Known rows, with every way that one mark hangs from another
j398{j13 j36{j512 j746}}: [  8   7  -7  -8 -11 -10   4  -6 -13  10  15  28  21   3 -13  -4 -23   9
 -12   6  -3  10   4]
j36{j512{j746} j900{j551}}: [  1  -7   7   2   8   4   4   0   3  -5  -3  -3 -14   9  15  13   1   6
   0  -9  -8  11  -2]
j527{j512{j36{j746 j900{j551}}}}: [ 11   7   7   1   7  -3  -2  -1 -13  -1 -12   7 -24  -3   8  22   5  11
  -9   7 -19  13   7]
j398{j13{j993} j36{j512 j900}}: [-12   5   5 -12  -1  -7  -3   8 -11   3  16  10  40  21 -17   4 -26   5
 -15  -8  13  -1   0]
j746{j512}: [  5  -9   2   4 -10  11  -5  -7  12   7  -5  -6   6 -11  -9 -23 -10   2
  11  -1  13 -16  -2]
j36{j746 j900}: [  0  -6  -8   7   1  13   6  -6   8   9   0 -27  -1   2   0  17  -1  11
  -8  -9   1   5   6]
j36{j512 j746 j900{j551}}: [  6  -6   5   3  -2   4   3  -5  -3   8   2  -7 -26  11  12  17   0  10
  -4  -6 -15  19   6]
j527{j512{j36}}: [  9   6   0   4  -7   2  -5  -8  -3   1 -11   8  11 -15  -9  -6  -3   0
  -2  10   5  -7   1]
j36{j512{j746} j900{j972}}: [ -5   2 -13   6  11   1   6   2  10   3   7 -10   1   7  20  -4  13 -10
  -2  -3  -2   9  12]
j398{j13}: [  5  -5  -2  -4 -18  13   6  -1  14   8   8  -9  29   4 -16 -18 -12   4
   6  -5  24 -10 -10]
j746{j512{j36{j900{j551 j972}}}}: [ -5   0   7   0   4   3  -1   9   5  -3  -2  -3 -30  -3  11  -9  16 -13
  17   7  -4  -6   1]
j527{j512{j36{j746 j900{j551 j972}}}}: [  6  10   1   1   7  -5   1   2  -7   1  -1   6 -29  -3  16   3  18  -5
  -1  10 -17  13  10]
j512{j36 j746}: [  7   1  -7   6   1  -1   0  -3   6 -15  -8   6  10  -8  -6   5   0   4
  -6   6   0  -3  -9]
j512{j36{j746}}: [ 13   2  -9   7  -9  -2  -1  -8   0  -2  -3   2  -2  -5  -9   9  -2   8
 -10   9  -8   4  -1]
j867{j900}: [-10 -23  10   9 -24  13  10 -17   6   4   2 -26  -2  -7 -10 -11   8 -16
  28 -17  23  -9 -14]
j512{j36{j746 j900{j972}}}: [ -1   7 -16   7   5  -1   6   2   3   3   5 -15 -12   2   8  11  17  -6
  -7   6  -9   8  11]
j13{j993}: [ -3 -13   6   1 -15   8  -8  -6  13  -3   7 -13  27   4 -23 -17 -15   2
   2 -11  25 -15 -16]
j746{j36}: [  3  -9  -4   4 -12   6  -5  -8   8   0 -11 -11   6 -13 -13  -9  -1  -2
   7   2   6 -15  -9]
j867{j900{j972}}: [-14 -20   3   9 -23  11  13 -13  11   6  13 -27  -7  -8  -1 -29  22 -33
  38 -14  26  -9 -11]
j993{j13}: [ -4 -11  -3  -6 -15  18   2  -6  11   5   8  -6  32   0 -19 -12 -18   5
   1 -13  28 -10 -15]
j527{j512}: [  5  -4   2   3 -11  14  -1 -14   7   8  -5  -6  16 -15 -10 -18  -8   0
   7  -2  17 -10  -1]
j398{j13{j993} j36{j512{j746}}}: [  3   9   3 -13  -2 -21  -7   7 -10 -10  16  39  47  13 -18 -12 -30   8
 -17  -1   9   0  -9]
j36{j512 j746 j900{j551 j972}}: [  1  -4  -1   3  -1   1   6  -2   3  10  13  -8 -31  10  20  -1  13  -7
   6  -2 -12  19  10]
j746{j36{j900{j972}} j512}: [ -5   2  -8   2   6  -1  -9   8   8   9  -9 -13 -11  -9   9 -17  15 -12
   9   6  -3 -15  11]

Rows
[  5  17 -14   5   9  -6  -1   2  -6   8  -1   0  -8  -4  12   5  16  -4
 -12  11 -12  10  20] => j527{j512{j36{j746 j900{j972}}}}
[  0   1  -3   3   3   1   7   3   2  -4   6  -8 -32   3  11   9  20  -7
   4   5 -12  11   0] => j512{j36{j746 j900{j551 j972}}}
[  5   7   9   0  16  -3  -1   4  -7 -13 -17  11 -12  -5  11  18   7   8
  -6   4 -12   6  -1] => j527{j512{j36{j900{j551}} j746}}
[ -7  11   2 -13  11 -17  -4  13 -12  -8  13  24  42  21  -8   8 -24  11
 -24  -7   5   4  -1] => j398{j13{j993} j36{j512{j746} j900}}
[ -1   4  -1   5   7   3  -6   5   0   2 -14  -8  -5  -2   1  11   1   4
  -4   4  -4  -8   8] => j746{j512{j36{j900}}}
[ 19  11  -6   5  -4  -8  -7  -8 -10   3  -9  15   1 -12  -4   3  -3  10
 -15  14 -11   6   9] => j527{j512{j36{j746}}}
[ -1  -3   5   2  11   3   5   4   2 -18 -11  -3 -14   1   7  23   8   6
  -1  -2  -8   4 -11] => j512{j36{j900{j551}} j746}
[  2  -4   3   0   3   3   0   3   9   8   6  -7 -34   0  16 -13  12  -2
  14   0  -8   4   7] => j36{j746{j512} j900{j551 j972}}
[-13 -27  17   4 -25  12  15 -13  11   0  13 -20 -27  -6   2 -30  24 -33
  50 -16  23  -6 -21] => j867{j900{j551 j972}}
[-11  -6  -7   2   4  11  10 -13  -3   2   3 -12   5  -9  -9  21 -10   6
  -4  -7   2   1   1] => j398{j36{j746 j900}}
[  5  13  -5   4  18  -4  -3   4  -7  -7 -17   4   9  -6   8  20   5   9
 -17   6  -8   3   9] => j527{j512{j36{j900} j746}}
[ -1  -1  -1   2   6   2 -12   5   2   7 -20 -12  -6  -8   2   1   2   5
   0   3  -6 -15   8] => j746{j36{j900} j512}
[ 10   7  -2 -10  -6  -8  -2  -1  -7   8   8  29  19  -6 -17 -15 -24  14
  -4   7   2  -5   2] => j398{j13 j36{j746{j512}}}
[ -4  -5  -1   0  11  -1   1   8   9 -12  -6  -8 -22  -4  16  -4  23 -11
  13   0  -7  -3  -8] => j512{j746{j36{j900{j551 j972}}}}
[  9   8   5 -15  -6 -19 -14   7 -10   1  13  36  31   6 -26 -20 -34  18
 -14   3   7  -7  -3] => j398{j13{j993} j36{j746{j512}}}
[  0  16 -11   4  19  -6   0   7  -1  -5  -6   3   4  -7  16   2  18  -8
  -8   9  -6   2  12] => j527{j512{j36{j900{j972}} j746}}
[  0  -3  13   1   4   5  -3   5  -1  -4 -14  -2 -24  -2   4   9   3   4
   7   3  -7  -6  -2] => j746{j512{j36{j900{j551}}}}
[-11  -1  19 -17  -4  -6  -1   9 -12  -3  16  17  19  22 -13   2 -24   4
  -3 -10  10   1 -11] => j398{j13{j993} j36{j512 j900{j551}}}
[ -7  -3   7 -14 -14   0  -1   1   1  -6  17  12  49   5 -35 -18 -29   3
  -1  -7  30 -17 -20] => j398{j13{j993} j36}
[ -2  -1  -6   5   1  -1  -6   0  -3   9 -13 -13  -3   3   5  14   3   1
  -7   1 -11   0  11] => j746{j36{j512 j900}}
[ -5  -4   2   1  -1  -2  -2   3   1   5  -1  -8 -29   3  17  -7  19 -17
  14   3 -11   2   4] => j746{j36{j512 j900{j551 j972}}}
[ -6   0  -1   2  12   1   8   8   8 -17   0  -4 -20   1  15   5  22 -11
   9   2  -5   3  -8] => j512{j36{j900{j551 j972}} j746}
[  1   9   3   0  16  -4   1   7  -1 -12  -6  10 -17  -6  19   0  21  -9
   3   7  -9   5   2] => j527{j512{j36{j900{j551 j972}} j746}}
[  3   4 -11   7   4   2   3  -1  -3   1  -7 -14  -7   3   1  29   3  11
 -16   3 -11   8   7] => j512{j36{j746 j900}}
[ -5   3   8 -12   9  -5  10   6 -10  -7   7  23   9  11   3  12 -13   6
  -3  -5  -3   9  -5] => j398{j13 j36{j512{j746} j900{j551}}}
[ -2  -2  -4   1   2  -3   4 -13  -4  -8   3  21  17 -12  -7  -1 -17  -1
  -2   1   2   1  -4] => j398{j36{j512{j746}}}
[ -6   3 -12   5   2  -3  -4   2   2  11  -2 -14  -8   2  14  -5  17 -17
   2   4  -7   0  13] => j746{j36{j512 j900{j972}}}
[ -2  11  -1 -12   2 -18  -4   8 -18   6  17  19  30  24 -12  13 -27  15
 -27  -4  -2  11   8] => j398{j13{j993} j36{j512 j746 j900}}
[  1  -8  13  -2   3   3 -10   5   1   1 -20  -6 -26  -6   5  -1   4   4
  12   1  -9 -12  -2] => j746{j36{j900{j551}} j512}
